Known rows, with every way that one mark hangs from another
Q613[Q892[Q190[Q280] Q967[Q501]]]: [-2.20,-2.01,1.82,-3.68,-1.81,-0.05,1.56,-3.44,-0.73,-2.28,-0.47,0.67,1.83,-2.87,2.22,-1.81,-4.54,2.31,-2.65,-5.07,-0.90]
Q186[Q284[Q155 Q541 Q767]]: [-0.93,-3.65,2.05,-0.40,-1.74,0.41,2.55,-3.97,-3.39,-3.31,1.08,0.42,-1.21,-2.84,1.76,1.48,-1.15,5.27,-1.13,-4.03,-1.47]
Q320[Q280[Q186[Q284]]]: [0.23,-4.69,2.50,1.15,-0.57,-0.58,3.26,-5.07,-1.28,-3.58,1.14,1.07,0.54,-1.10,3.08,-2.44,-3.67,1.68,-0.66,-4.11,-1.05]
Q541[Q892]: [-0.20,-4.40,2.39,-0.79,0.63,-2.09,1.24,-3.49,0.46,-4.10,0.75,-1.21,-0.29,-1.12,0.58,-1.81,-2.33,0.70,-1.28,-3.13,-1.25]
Q186[Q284[Q155 Q541[Q892]]]: [-1.21,-5.31,2.15,-1.13,-0.59,-0.83,3.00,-3.50,-1.93,-3.08,1.89,0.19,-1.08,-2.76,1.95,0.67,-0.80,3.89,-1.47,-3.76,-0.71]
Q967[Q501 Q892[Q613]]: [-0.32,-1.36,0.44,-0.13,-1.68,-1.89,-0.31,-1.83,-2.36,-1.64,-0.63,-1.29,1.29,-3.87,3.69,-0.91,-4.31,1.60,0.09,-5.04,-2.03]
Q967[Q501 Q892[Q190[Q280[Q846]] Q613]]: [-0.80,-0.86,-0.22,-2.28,-2.26,0.12,-0.32,-1.88,-2.89,-1.13,-2.61,-0.24,1.35,-3.59,3.60,-3.04,-5.61,3.19,1.06,-5.81,-2.92]
Q186[Q284]: [-0.54,-4.83,1.19,2.10,-0.57,-0.50,1.36,-4.14,-0.64,-3.25,0.58,-0.52,-0.77,-1.97,2.25,0.02,-2.18,1.48,-0.05,-4.47,-0.97]
Q280[Q186[Q284[Q155 Q767]] Q846]: [-0.88,-4.33,2.01,1.03,-2.84,2.89,2.34,-5.74,-4.11,-2.71,0.85,0.87,-0.03,-2.62,0.56,0.11,-5.15,3.59,-0.38,-3.62,-0.92]
Q284[Q155 Q541[Q892[Q967]] Q767]: [-1.22,-2.76,3.63,-4.31,-1.43,-0.70,2.85,-3.02,-3.28,-3.76,1.13,-0.37,0.52,-3.13,0.17,1.30,-1.21,5.95,-3.03,-2.47,-1.99]
Q967[Q501 Q892[Q190]]: [0.28,-1.22,1.07,0.39,-2.41,-0.71,0.49,-3.69,-1.33,-1.38,-0.89,-0.72,2.52,-2.97,3.79,-2.48,-5.01,1.35,0.63,-5.08,-2.58]
Q280[Q186[Q284[Q155]] Q846]: [-1.28,-4.62,1.83,1.23,-2.47,2.11,2.45,-5.73,-3.52,-2.33,1.43,0.49,0.05,-2.57,1.07,-0.40,-4.95,2.63,0.07,-3.60,-0.75]
Q501[Q967[Q892[Q190 Q613]]]: [0.30,-0.96,1.42,-1.57,-2.57,-1.07,-0.62,-2.94,0.18,-2.23,-0.70,-0.99,1.23,-4.48,0.44,-0.29,-4.66,2.36,-0.43,-2.78,-1.52]
Q541[Q892[Q190[Q280[Q186]] Q613 Q967[Q501]]]: [-1.21,-4.13,1.29,-5.10,-0.37,-0.69,2.75,-1.51,-1.70,-1.78,-1.64,0.30,2.74,-3.20,0.74,-0.66,-3.47,3.73,-1.61,-3.77,-1.64]
Q190[Q280[Q186[Q284[Q155 Q541[Q892]]] Q846]]: [-2.01,-4.26,2.14,-2.78,-0.08,1.40,3.15,-5.24,-3.20,-3.33,0.69,0.78,-2.22,-1.17,-0.13,-2.76,-4.90,3.29,-1.11,-3.49,-0.74]
Q501[Q967[Q892]]: [0.14,-1.30,2.37,0.22,-1.64,-1.52,-0.49,-4.51,0.79,-3.34,0.87,-1.83,0.07,-3.21,0.14,-1.06,-5.51,0.51,-1.24,-2.27,-0.84]
Q280[Q186[Q284[Q155 Q541]] Q846]: [-1.51,-4.35,2.33,0.42,-2.85,2.26,2.88,-5.97,-4.37,-2.55,1.66,0.54,-0.58,-2.83,0.84,-0.16,-4.18,3.36,0.07,-3.14,-0.52]
Q501[Q967[Q892[Q190[Q280[Q846]] Q613]]]: [-0.38,-0.84,1.05,-2.56,-2.48,0.09,-0.98,-3.07,-0.50,-2.45,-1.38,-0.75,0.16,-4.07,0.14,-1.88,-6.02,2.85,-0.15,-3.19,-1.68]
Q541[Q892[Q190[Q280[Q186[Q284]]] Q613 Q967]]: [-0.97,-5.29,1.32,-5.03,-0.30,-0.15,2.73,-1.85,-1.07,-1.94,-1.70,0.81,1.91,-3.37,0.35,0.26,-2.67,3.93,-1.66,-3.87,-1.21]
Q501[Q967[Q892[Q190]]]: [0.49,-1.04,2.12,-0.46,-2.41,-0.82,-0.23,-4.44,0.89,-2.67,0.03,-1.21,1.19,-3.47,0.33,-1.32,-5.35,1.31,-0.58,-2.52,-1.42]
Q501[Q967]: [-0.47,-2.09,2.34,0.51,-1.01,-1.47,0.39,-4.52,0.74,-4.04,1.34,-1.84,-0.35,-2.40,-0.59,-0.74,-4.10,1.14,-1.15,-1.82,-0.84]
Q320[Q280[Q186[Q284] Q846]]: [-0.18,-4.95,2.19,1.55,-1.77,1.10,2.28,-5.25,-2.21,-3.62,0.68,1.10,0.18,-1.34,3.22,-3.11,-4.91,1.97,0.21,-4.31,-1.05]
Q613[Q892]: [-1.26,-2.41,2.42,-0.85,-1.15,-1.28,0.44,-4.41,-0.02,-3.78,1.32,-0.20,-0.69,-2.02,1.40,-1.58,-3.17,0.37,-2.35,-4.21,-0.24]

Rows
[-2.34,-2.35,2.00,-3.51,-2.71,1.53,1.87,-4.41,-1.90,-1.98,-0.47,1.11,1.99,-3.00,1.52,-2.16,-6.04,2.28,-2.35,-4.64,-0.49]  Q613[Q892[Q190[Q280[Q186 Q846]] Q967[Q501]]]
[0.03,-1.13,0.16,-1.04,-2.60,-0.99,-0.01,-1.78,-2.17,-0.82,-1.77,-0.51,2.63,-4.23,3.93,-1.16,-4.10,2.66,0.85,-5.38,-2.73]  Q967[Q501 Q892[Q190 Q613]]
[-1.06,-1.94,2.36,-6.62,-1.00,-0.32,2.77,-1.96,-3.84,-3.18,-0.66,0.90,-0.48,-2.90,0.03,-0.19,-0.80,7.82,-1.88,-3.38,-2.89]  Q284[Q155 Q541[Q892[Q190[Q280] Q613]] Q767]
[-1.00,-3.25,2.20,-4.63,-1.06,0.40,2.08,-3.45,-2.87,-3.15,-0.91,0.32,-0.71,-2.34,-0.37,-1.94,-2.40,4.08,-0.15,-2.89,-1.52]  Q284[Q541[Q892[Q190[Q280[Q186 Q846]] Q613]]]
[-0.06,-5.02,1.80,-2.52,-0.43,1.67,2.26,-4.34,-1.16,-3.31,-1.37,1.23,-0.04,-1.32,-0.25,-2.55,-4.42,3.12,-0.83,-3.96,-1.31]  Q541[Q892[Q190[Q280[Q186[Q284[Q767]] Q846]]]]
[-0.11,-1.03,2.14,-1.51,-2.44,0.85,0.26,-5.47,-0.31,-2.61,-0.39,-0.49,0.46,-3.01,-0.77,-2.72,-7.45,1.60,-0.58,-2.41,-1.13]  Q501[Q967[Q892[Q190[Q280[Q186 Q846]]]]]
[-0.69,-4.04,1.45,0.67,-1.27,0.21,2.10,-3.70,-2.27,-3.09,0.80,0.36,-0.41,-2.62,2.03,1.17,-2.09,4.36,-1.19,-4.57,-1.69]  Q186[Q284[Q155 Q767]]
[-0.11,-0.65,1.29,-2.83,-1.72,-1.00,-0.37,-2.98,0.12,-2.40,-1.10,-0.79,0.36,-3.81,0.10,-1.35,-5.23,2.64,-0.67,-3.04,-1.66]  Q501[Q967[Q892[Q190[Q280] Q613]]]
[-1.88,-3.17,3.38,-3.99,-0.86,-1.92,3.11,-3.10,-2.32,-3.27,2.06,-0.97,0.57,-3.06,0.97,0.53,-0.82,4.40,-2.42,-2.45,-1.71]  Q284[Q155 Q541[Q892[Q967]]]
[-2.39,-2.10,-0.17,-4.17,-2.42,0.87,0.85,-0.85,-3.32,-1.28,-3.11,-0.34,2.66,-4.04,2.54,-0.78,-3.96,5.28,0.60,-5.11,-3.14]  Q892[Q190[Q280[Q846]] Q613 Q967[Q501]]
[-0.56,-3.61,0.99,-4.66,0.59,-1.41,1.40,-1.55,-0.41,-2.95,-1.79,0.10,0.18,-1.96,0.56,-2.20,-1.95,3.49,-0.61,-4.09,-2.30]  Q541[Q892[Q190[Q280] Q613]]
[-1.81,-2.75,0.65,-1.47,-1.74,-1.66,0.83,-0.76,-2.60,-1.96,-0.70,-1.63,2.58,-4.41,2.68,1.83,-2.34,3.23,-0.69,-4.14,-1.98]  Q892[Q613 Q967[Q501]]
[-1.87,-3.58,1.05,-1.90,-2.47,2.41,2.84,-4.19,-2.88,-1.32,-1.65,0.56,2.81,-2.87,1.88,-1.43,-5.87,3.57,0.00,-4.57,-1.85]  Q892[Q190[Q280[Q186[Q284] Q846]] Q967[Q501]]
[-1.32,-5.31,2.12,-2.34,-1.64,-0.19,3.36,-3.14,-1.93,-2.30,1.00,0.56,0.82,-3.61,2.19,1.50,-0.74,4.82,-1.46,-3.91,-1.08]  Q186[Q284[Q155 Q541[Q892[Q190 Q967]]]]
[-2.15,-2.27,2.46,-4.03,-2.56,1.43,1.54,-4.86,-1.30,-2.45,-0.54,1.07,1.42,-2.78,0.61,-2.02,-5.40,2.20,-2.34,-4.25,-0.62]  Q613[Q892[Q190[Q280[Q186 Q846]] Q967]]
[-0.36,-0.80,0.39,-2.65,-1.67,-0.45,1.18,-2.60,-2.79,-0.75,-1.95,0.19,2.00,-3.39,2.70,-2.44,-5.58,2.77,0.28,-5.20,-2.49]  Q967[Q501 Q892[Q190[Q280[Q186]] Q613]]
[-0.63,-4.69,2.21,0.77,-1.86,0.95,2.90,-5.02,-2.73,-3.21,1.33,1.37,0.47,-1.69,3.50,-2.74,-4.68,3.09,-0.24,-4.38,-1.33]  Q320[Q280[Q186[Q284[Q155]] Q846]]
[-0.33,-2.05,-0.06,-1.99,-1.72,0.13,1.41,-2.54,-2.85,-0.45,-1.93,0.81,1.70,-3.77,3.19,-1.60,-5.45,3.03,0.23,-5.67,-1.91]  Q967[Q501 Q892[Q190[Q280[Q186[Q284]]] Q613]]
[0.00,-0.63,1.48,-2.12,-0.99,-0.75,0.40,-4.29,-0.52,-2.31,-1.52,-0.62,0.55,-1.78,1.94,-3.65,-4.68,1.64,0.32,-4.66,-3.02]  Q967[Q892[Q190[Q280]]]
[-0.97,-4.60,1.77,-3.12,-0.25,-2.23,0.97,-1.08,-0.61,-3.16,-0.39,-1.30,1.41,-3.46,0.84,0.99,-1.60,2.46,-1.80,-3.18,-1.33]  Q541[Q892[Q613 Q967]]
[-2.08,-1.86,0.10,-4.56,-1.54,-0.48,1.62,-0.77,-2.59,-1.21,-2.72,-0.37,2.91,-3.88,2.44,-0.25,-3.00,5.03,-0.09,-4.90,-3.16]  Q892[Q190[Q280] Q613 Q967[Q501]]
